In the rows, zero is written as 128.
Known rows, with every step that occurs:
gazu-pezu-nemop: [133 140 105 133 161  98 116  87  98  91 118  90  54 150  95 123  14 100
  92 145]
sude-vuvip-bufuv-nemop-pezu-gazu-finegi: [107 155 133  74  94 103 140 141 165 148 165 123 123 117 122 125 114 123
 192 156]
naliz-bufuv-vuvip: [121 130 143 151 111 115 162 128 150 110 100  92  94 117 121  84  77 141
  98 115]
pezu-nemop: [140 153  98 146 151  80 127  85 107 100 132  76 105 154 114 108  81 117
  79 152]
sude-vuvip-bufuv-nemop: [170 198 150 111 126  94 133 105 151 171 163  85 165 127 125 102 110  95
 119 171]
sude-gazu-bufuv: [104 171 137 124 149 101 152  71 116 112 100 158 127 105 133 106 133  78
 110 147]
gazu-bufuv: [132 140 126 120 141 110 137  66 110  97  80 127 136 119 111 105 132  94
 128 146]
gazu-sude-vuvip-bufuv: [168 165 150 100 149 122 148  58 123 156 130  68 201 111 116 135 111 131
  96 134]
bufuv-nemop-pezu-gazu: [ 61 125 126 133  90 111 119 123 154 108 148 163  96 130 143 114 118 101
 194 169]
nemop-pezu: [ 75  91 131 122 130 125 145 125 110  96 130 125 107 128 117 125  94 130
 152 164]
naliz-bufuv-nemop-pezu: [ 85 103 119 155 104 120 139 159 154 113 157 175 133 130 111  80 108  83
 153 161]
finegi-gazu: [134 124 134 152 119 118 162 102  74  92 105 118  94 113 181 136 119 105
 126 145]
naliz-bufuv-nemop-pezu-gazu-sude-vuvip: [ 92 149 114 130 104 124 143 111 176 149 163 170 168 117 137 110 120 102
 169 133]
vuvip-bufuv: [138 123 134 138 117 114 142  91 107 105 123  74 158 123 114 118  95 120
 111 140]
gazu-sude-vuvip-bufuv-nemop-pezu: [138 158 160  82 140 130 132  95 156 175 171 123 206 119 110 131 152 114
 132 180]
vuvip-bufuv-naliz: [149 146 147 121 113 102 146  97 142 123 140  51 139 106 117 100  90 150
 121 127]
gazu-finegi: [119 123 136  99 133 113 148 126 118 104  81 120  61 108 102 101  74 109
 138 137]
bufuv-nemop-pezu-gazu-sude: [ 71 123 138 117 106 134 113  87 162 122 133 180 130 117 134 124 145  99
 182 160]
bufuv-nemop-pezu: [ 84 122 146 119 123 118 123 138 146 122 148 159 104 131 119 101 121  93
 162 192]
sude-gazu-bufuv-nemop-pezu: [ 72 163 148 106 138 109 133 108 151 130 142 213 132 112 128 101 172  60
 149 193]
sude-vuvip-bufuv: [160 168 137 116 132 101 155  93 115 143 145  50 167 124 124 124  84 132
 107 143]

Rows:
[ 79 128 119 105 100 106 142  83 149  91 122 127 115 107 134 118 136 153
 198 129] | nemop-pezu-gazu-bufuv-naliz
[142 122 146 136 135 139 156  68  81 106  91 136 128 101 172 147 149 103
 115 135] | finegi-gazu-sude
[ 95 125 117 113 101 106 144 111 126  90  82 123  53 108 128 112  71 117
 170 112] | pezu-gazu-finegi
[ 50  94 112 138  99 118 141 110 119  81 132 126  97 128 143 136  91 138
 185 141] | nemop-pezu-gazu
[105 171 114 139 169  89 130  91 104 102 140 121  44 135 118 123  14  83
  74 143] | sude-gazu-pezu-nemop
[ 92 114 138 117  93 135 112  77 158 123 151 147 186 118 124 135 160 108
 168 152] | vuvip-bufuv-nemop-pezu-gazu-sude
[153 134 105 149 151 105 138  88  59  78 118 103  46 139 154 152  53  95
  93 143] | finegi-gazu-pezu-nemop
[148 152 149 133 111 107 120 104 144 132 140 108 155 125 114  93 121  81
 121 167] | vuvip-bufuv-nemop
[105 162 130 112  93 101 134 115 156 146 188 106 163 131 142 131 122 123
 178 166] | sude-vuvip-bufuv-nemop-pezu-gazu
[155 197 143 110 111 109 122  57 166 169 146 105 190 113 141 124 133 100
 137 138] | pezu-gazu-sude-vuvip-bufuv-nemop
[ 66 102 105 120 107 117 136  76 117  75 107 147 133 125 130 136 142 123
 188 142] | nemop-pezu-gazu-bufuv
[ 53  85 116 100  99 120 148 136 125  80 108 142  58 114 120 131  84 139
 198 131] | nemop-pezu-gazu-finegi
[119 171 122 130 103  98 110  64 154 111  97 165 125 122 136  92 155  64
 170 152] | pezu-gazu-bufuv-nemop
[ 64 117 130  96  92 112 126 149 161 108 125 178  56 116 122 108 111 101
 209 159] | bufuv-nemop-pezu-gazu-finegi
[ 70 122 143 100 105 119 141  85 146  91  91 121  98 120 134 135 151 165
 171 144] | nemop-pezu-gazu-bufuv-vuvip
[171 191 150  99 128  91 161  99 149 160 161  28 149 106 129 106  79 163
 118 131] | sude-vuvip-bufuv-naliz
[ 81 148 150 131 149 121 144 108 109 107 113 151  40 103 129 122  14  77
 119 139] | sude-gazu-pezu
